Known rows, with every way that one mark hangs from another
gasor[gulu mubi setav]: [ 13   9 -11   1   9  -1   4 -15  20   2  -2 -30  15   6  -8 -10  10   2
  24  13   9 -17  12 -14   3  -8   4   7   7]
gulu[gasor]: [  3   3  -1  12   1 -28 -21 -12  -5 -19  -6 -20  -9  -6  -3   3   4   1
 -12  -2  -3   5 -15   4  -6  -1 -12  -5  -2]
gasor[delip mubi setav]: [ 19  -8   2   2  -1  16  25  -7  14  -1   3 -26  19  11  -8  -8   2  -5
  35  10  -2 -13  10 -12   3  -4  14  14  10]
mubi[gasor pobodep[podu]]: [  6   9   1  -4  -6  13  -1  25   4   8   6   5  -1  -3  13   8  -8   0
  -7  -9   0 -15 -66  48   1  -2  14 -17  -1]
vasas[mubi[gasor[gulu] pobodep]]: [  1  27   3   3  -7  17 -12  10  -3  -1  -3   3 -11  -4   4   5   8  -1
   5  -5  -7 -16 -18  25  -5  11  -1 -13 -16]
delip[zedok]: [ -5  -6   5 -15   1   5   1   1 -10   6  -7 -15   6 -11   5  12  -2   1
 -71   0   8  -6  10   7  -2   5   0   4   0]
tudo[novasol podu]: [ -2 -12  -2 -11   5  -2  -1   0 -11   1   1  14 -11  -4 -10  25 -14 -11
 -26 -14 -12   3   7  17   5  -3  -1  -6  -6]
vasas[mubi[gasor[setav] pobodep]]: [ 10  22   6   0  -7  23  -4  21   1   4  -2  -2  -2  -1  11   2   6  -7
  25  -8 -15 -15 -13  26  -5   5   2  -6 -16]
vasas[mubi]: [ -1  13   3  -2  -6  20   1   6 -19 -11 -13   1  -7  -3   4  10   4  -4
 -17  -6 -14 -15  -6  16  -1  11  -7  -5 -10]
zedok[delip novasol[tudo]]: [ -8  -1 -12   1  -5  33  -8  18  -9  -4  -5  22  -5   0 -14  -3 -18  27
  12  -2 -25  19  12 -17   2  16 -12   0  -6]
gulu[gasor[delip]]: [  7  -9   5  18  -4 -22 -17 -14  -5 -22  -2 -24  -5  -2 -11   1   6   0
  15   2  -1   9 -12 -13 -10   2  -8   0  -4]
zedok[delip[gasor] novasol[tudo[podu]]]: [-15  -8  -5   2   1   5  -5  14  -6   7   2  49  -2   5 -12  -2 -16  20
  29  -8 -20  30   5 -10   5   8 -11  -6   1]
vasas[mubi[gasor[setav[pebib]] pobodep]]: [ 13  29   8  -4  -6  23   3  27  -3   1   1  -6  -8  -1  15  -1   2  -5
   7  -5 -12 -11  -9  30   0   3  -2  -4 -24]
gulu[gasor[mubi setav[pebib]]]: [ 18  10  -1   3   6 -22   1 -11   5 -16  -1 -39  -5   1   0 -11   2   0
  -6   6   3  11   2   6   6 -14  -8   6   1]
mubi[gasor[delip setav] pobodep vasas]: [  8   5  -3   0 -12   5  13  12   4   4   3  12  -5   4  11   0  -4 -16
  66  -3  -7  -5  -3  -2  -5  -2  18   5  -4]
gasor[delip[zedok] mubi[vasas]]: [ -7 -16   0 -14  -6  14  39 -21 -12  -2  -9   3  -2   1  -5   7  -6  -8
 -25   5   7   1  15  -5  10   4  20  12  26]
tudo[podu]: [ 10   4  -8  -7   6 -19   8  -5 -10  -3 -12   1   1   0  -7  23  -3  -8
  -7  -8  -6  -8 -26  26   4  -1   5  -6   0]
delip[gasor zedok]: [-19 -14  17 -11   3 -12   0   3  -3  16   8  13   8  -7  15   2   0  -3
 -70  -2  15   0  17   2   0   0  -4  -1   4]
gulu[gasor[delip mubi[pobodep] setav]]: [ 26 -11   7  14  -2  -7  -1 -11  12  -8   1 -49   0   4 -10  -8   5  -2
  45   8   1  10 -11 -24  -9 -12   6   7   6]
gulu[gasor[mubi[pobodep[podu]] setav]]: [ 23  -7   1   7   1  -7  -3  -3   8  -2  -7 -43  -1   1  -2  -5   2   1
  26   3   4  10 -40   0  -4 -19   4  -3  11]
zedok[delip]: [  8  19 -10  -4   4  16   8  -3  -1  -5  -3  16   3  -1  -5   2  -8  19
  -5   1  -7   2   3  19   4  16 -19   1  -7]
gulu[gasor[mubi[pobodep] setav]]: [ 21   1   1   9   2 -13  -5 -10  10  -6  -3 -47  -4   0  -2  -7   4  -1
  19   5   0   6 -13  -7  -4 -15   3   1   7]
gasor[delip[zedok] setav]: [ 13 -23  11  -2  -2  13   5   7   3   9   1 -31  25   0  -3   1   5  -4
  20   7   7   1  23 -31 -13   0   4  18 -10]
podu[pobodep]: [  6   0  -8   0  11  10   5   1 -14  -5  -1  -4  -4   3   6  14  -2 -14
 -61  -5  19 -15 -48  11  -3   0   5   0   1]
delip[gasor[setav] zedok]: [-10 -17  18 -10   5 -12  -1   9   6  22  10   2  20  -5  17  -5   4  -5
 -30   0  15   4  27 -11  -5  -8  -4   6  -1]
gasor[gulu mubi]: [  1  14 -11   0   6  -2   6 -22   9  -6  -3 -14   0   1 -11  -1   6   5
 -26  10   8 -21  -2   3   9   1   4  -2  11]
zedok[delip[gasor[gulu mubi]] novasol]: [-14  -5  -6   5   7  10  -4 -12  15  13  14  53  -6   4 -13 -16  -9  25
   7   2  -6  20  31  -8   7   9 -15  -3  15]
gulu[gasor[mubi[pobodep] setav[pebib]]]: [ 25  10   2   3   4 -13   1  -2   5 -10   1 -53 -12   0   2 -10  -1   1
  -5   7   2  12  -9  -3   2 -19  -3   4  -1]
gulu[gasor[mubi]]: [  4   6  -2   7   2 -22  -3 -25   0 -19  -5 -21 -10  -3  -6  -1   2   1
 -23   1   0   2 -15  16   4  -4  -2  -4  17]
pebib[setav]: [  3  -7  -7   4   3  14  10   9 -11  -3 -10   6  11   3  -1  10  10   4
   9  -5  -6 -30  -9   9  -6   9  -2   2   2]
delip[gasor[gulu setav]]: [ -4  -1   5   9   7 -24 -15   3  16   9  11   4  14   4   8 -12  11  -3
  22   5  11  -8  13 -24  -5  -9 -11  -1 -10]
novasol[tudo[podu]]: [  0  10  -9  -5  -2  -8   3  15 -20 -12 -19 -16   6   2  -5  19  -6  -2
   0  -5 -11  -7 -36   2   5   0   9  -6  -7]
mubi[gasor vasas]: [-17  22 -13  -7  -5 -16  11  -7  -6 -10  -3  47 -11  -2  14   6  -6 -13
  -2 -10  -8 -14  -1  44  11   8   8  -5  10]

Rows
[-20  -6  -2   4  -3  19  -9  20  -3   4   6  43  -2   3  -5 -11 -17  24
  12  -4 -19  24  16 -20   4  12 -15  -4  -2] => zedok[delip[gasor] novasol[tudo]]
[-20 -32  13  -1   6  -8 -24   6  12  29  13  11  13  -5   3 -11   7   4
  -8   2  13  17  46 -44 -10  -7  -7   4   0] => delip[gasor[gulu setav] zedok[novasol]]
[-33 -28  16  -7  -4   3 -12  19 -10  17   7  19   3  -7   8  -1  -8   4
 -58  -5   0  14  22 -26  -1   0   2  -2   7] => delip[gasor zedok[novasol[tudo]]]
[-28 -32  17  -8   1  -1 -11   8  -3  23  12  29  -1  -8   9  -1  -6   1
 -63  -5   3  12  32 -12  -1   0  -1  -2   9] => delip[gasor zedok[novasol]]
[  4   5 -12  -3   5  -2   6  14 -24 -12 -17 -14   3   6  -3  23  -6  -9
 -19  -8   5  -5 -63   3   2  -2  13  -5  -3] => novasol[tudo[podu[pobodep]]]
[-21   5  -4  -2   4 -21  12 -20   4   2   4  31  -7   4   6  -7   2  -6
 -16   4  12  -9   5  -4  12  -5   2  -5  18] => delip[gasor[gulu mubi[vasas]]]
[ -7 -31   5   6  -3  12 -17  -8  -1   6   2 -12   3  -4 -20   3   6   9
  -8   8   9  10  26 -47 -13  10   0   7  -7] => gasor[delip[zedok[novasol]] gulu]
[ 22   6  -2   3   5   8  17  -8  16  -6   8 -42  10  11 -13 -15   7   4
  25  20  13  -4  20 -28   5  -9   1  16 -10] => gasor[delip gulu mubi setav[pebib]]
[ -5   7  -8 -11 -10   6  13  18  -9   5  -7  32 -16  -2  19  12 -13  -9
  13 -12  -2  -5 -61  38   6  -4  19 -15  10] => mubi[gasor pobodep[podu] vasas]
[  1 -12   3  -3   1   9  11 -26   7   2   0 -25  11   0 -19   0   8   7
 -21  14  20  -5  15 -20   1   5  11   9  12] => gasor[delip[zedok] gulu mubi]
[  8 -34  10  15  -3 -11 -23  -6   2  -2   0 -29   5  -4 -11  -5   7   2
  34   2   0  31  20 -37 -19  -3  -6  10  -3] => gulu[gasor[delip[zedok[novasol]] setav]]
[ 15   1  -2   9   5 -22  -5 -18  11 -12  -5 -32   3   0  -4  -9   6  -1
  16   4  -1   5  -4   3   0 -11  -2   3  12] => gulu[gasor[mubi setav]]
[  3   0 -15  -8  -2  14  19  -9  -4   4 -15  -7 -16   3  -2   6  -5   0
   3   6  11  -7 -45  -8   8 -12  16  -8  20] => gasor[gulu mubi[pobodep[podu] vasas]]
[ -3 -14   8   1  -4   5  -6   7  15  11  14  12  19  -1  -1  -6   2  -3
  23  -3  -4   2  28  12  -6   7   9   8  -1] => mubi[gasor[delip[zedok[novasol]] setav]]
[  6  20  -3   1  11  -5  -1   3  13   5  12  18  10   5   2 -16   0  20
  20   7   9  15  22  -6   2   3 -30   5 -21] => zedok[delip[gasor[gulu setav[pebib]]]]
[ 10   2   6  -5 -10  37   3  26 -20   2 -16 -12 -11  -3   7  14  -2  -2
  -5  -7  -9 -10 -55  10  -4   1   0 -14  -9] => vasas[mubi[pobodep[podu]]]
[  0  24   0   5  -1   6 -14   3   4  -3  -2  10   7   0   3  -3  15  -3
  37  -4  -7 -13   4  26  -4  11  -8  -5 -15] => vasas[mubi[gasor[gulu setav]]]
[-18 -23   3 -10  -6  20 -10  17 -17   7  -8  -8   1 -10  -2   9 -10   7
 -56  -2  -7   7  18 -23  -3   5   6   2   1] => delip[zedok[novasol[tudo]]]
[  2  25   6  -2  -9  23  -1  17  -8  -1  -3   8 -12  -4  10   7   2  -5
  -6 -10 -15 -18 -20  38  -2  11   3 -12 -12] => vasas[mubi[gasor pobodep]]
[ 17  15  -7   1   9  -7 -10  10   7  -3   1 -38   6   1   2  -8   7   4
   6  12  11  -6  16 -23  -2 -10 -15   9 -30] => gasor[gulu setav[pebib]]
[ -7  17 -12  -5  -2 -15   9   0   3  -4  -4  34   3   2  17  -1  -1 -15
  38  -7  -8 -11   9  31   6   2   8   2   4] => mubi[gasor[setav] vasas]
[-14  -9  -1   3   3  14  -7   5   5  12  14  57  -7   1  -5 -10 -13  20
   2  -5 -16  22  27  -4   3  11 -19  -3   3] => zedok[delip[gasor] novasol]
[  2 -17  -6  -9  13   5   4  -3 -16   2   4  16 -14   0  -7  30 -14 -20
 -47 -18   7   7 -26  17   1  -7   5  -5  -1] => tudo[novasol podu[pobodep]]
[ 11  17   5   3  -1  -4   6  13  13  -7  17   0  13   4   8  -9   0  -4
  21   1  -2  -9  11  28   4   3   1   8 -17] => mubi[gasor[delip setav[pebib]]]
[ -2   6  -9   4   0 -25   5 -30  -9 -21 -12  -5 -17  -2  -2   1  -1  -5
  -9   0  -2   8 -10  10   7  -5   1  -3  22] => gulu[gasor[mubi[vasas]]]
[ -1   8   6   3   8 -23  -9  11  12   6  15  -5   7   4  12 -15   6  -1
  -3   8  14  -2  17 -19   1 -12 -17   2 -20] => delip[gasor[gulu setav[pebib]]]
[-14 -25   1 -13  -3  12  -7  14 -19   9 -12  -4   2  -8  -7  16 -10   4
 -42  -6  -8  13   8 -14  -2   3   9   0   4] => delip[zedok[novasol[tudo[podu]]]]
[ -8   5   3   3  -1  -9 -12 -10  12   0  11   7  13  -4  -6   1  10   3
  -3   2  13  -8  10  19  -4  14   3   1  -6] => mubi[gasor[delip[zedok] gulu]]
[ -7  13 -19  -6   3  -6  17 -29  -2  -9 -12   6 -11   2  -6   2   2  -2
 -10   8   7 -14   3  -3  12  -1   8   0  19] => gasor[gulu mubi[vasas]]
[ -9  26   0   4  -4   6 -12  -2  -3  -9  -4  19  -2  -3   2   3  12  -1
   6  -7  -7 -15  -4  36   0  16  -7 -11 -11] => vasas[mubi[gasor[gulu]]]
[ -4  11  -7   5 -11  -4   2  -2   1  -2   1  18 -17   1   1   4   0  -9
  42   1   2  -7 -13  -4  -4   6  14  -3  -4] => mubi[gasor[delip gulu] pobodep vasas]
[  4  13   8   5  -8  16   0   9   0  -6   1  13  10   3   4  -2  10  -7
  44  -6 -14 -12   5  27  -4  13  -1   0 -12] => vasas[mubi[gasor[delip setav]]]
[  1  -6  -3  10  -6 -21   9 -31  -7 -24  -8  -7 -15   2 -10  -1   1  -5
  17   3  -1  12  -8  -6   3  -1   5   3  21] => gulu[gasor[delip mubi[vasas]]]
[-10   0  -3   0   6 -22  10 -14  14   8   5  19   5   8   8 -15   6  -9
  25   6  12  -5  17 -18   7 -13   1   2  15] => delip[gasor[gulu mubi[vasas] setav]]
[-12  -8  14 -10   5  -5   4  -8   9  23   9  -5   2  -5   5  -4   3   3
 -64   7  26  -1   9 -12   2  -8   7  -2  14] => delip[gasor[gulu mubi[pobodep]] zedok]
[  4  16  -8  -6  -6  -3  10  14   3   6  -1  15  -8   0  19   1  -6 -16
  39  -6  -8  -8  -7  15  -1  -6  15   0  -1] => mubi[gasor[setav] pobodep vasas]
[-18   3   1  -7   1 -16  25 -12  -1   1   3  37  -8   4  14  -4  -5 -12
 -32  -2   2 -10   3  13  17  -6   7  -4  24] => delip[gasor[mubi[vasas]]]
[ -6 -12  -1   4   4  14  -7  10  11  17  14  47   4   4  -3 -17 -10  18
  34  -3 -15  24  36 -16  -1   6 -20   2   0] => zedok[delip[gasor[setav]] novasol]
[ 21   1   0   9   3  -1  -4   7   8  -6   7 -41  12   7  -8 -10   9   4
  38  16  11   0  19 -43  -8  -5 -11  16 -33] => gasor[delip gulu setav[pebib]]
[ -3 -29  10  13  -5 -14 -23 -13  -8  -9   0 -18  -6  -8 -14   2   3   4
  -7   0   0  27  11 -24 -14   3  -5   3   2] => gulu[gasor[delip[zedok[novasol]]]]
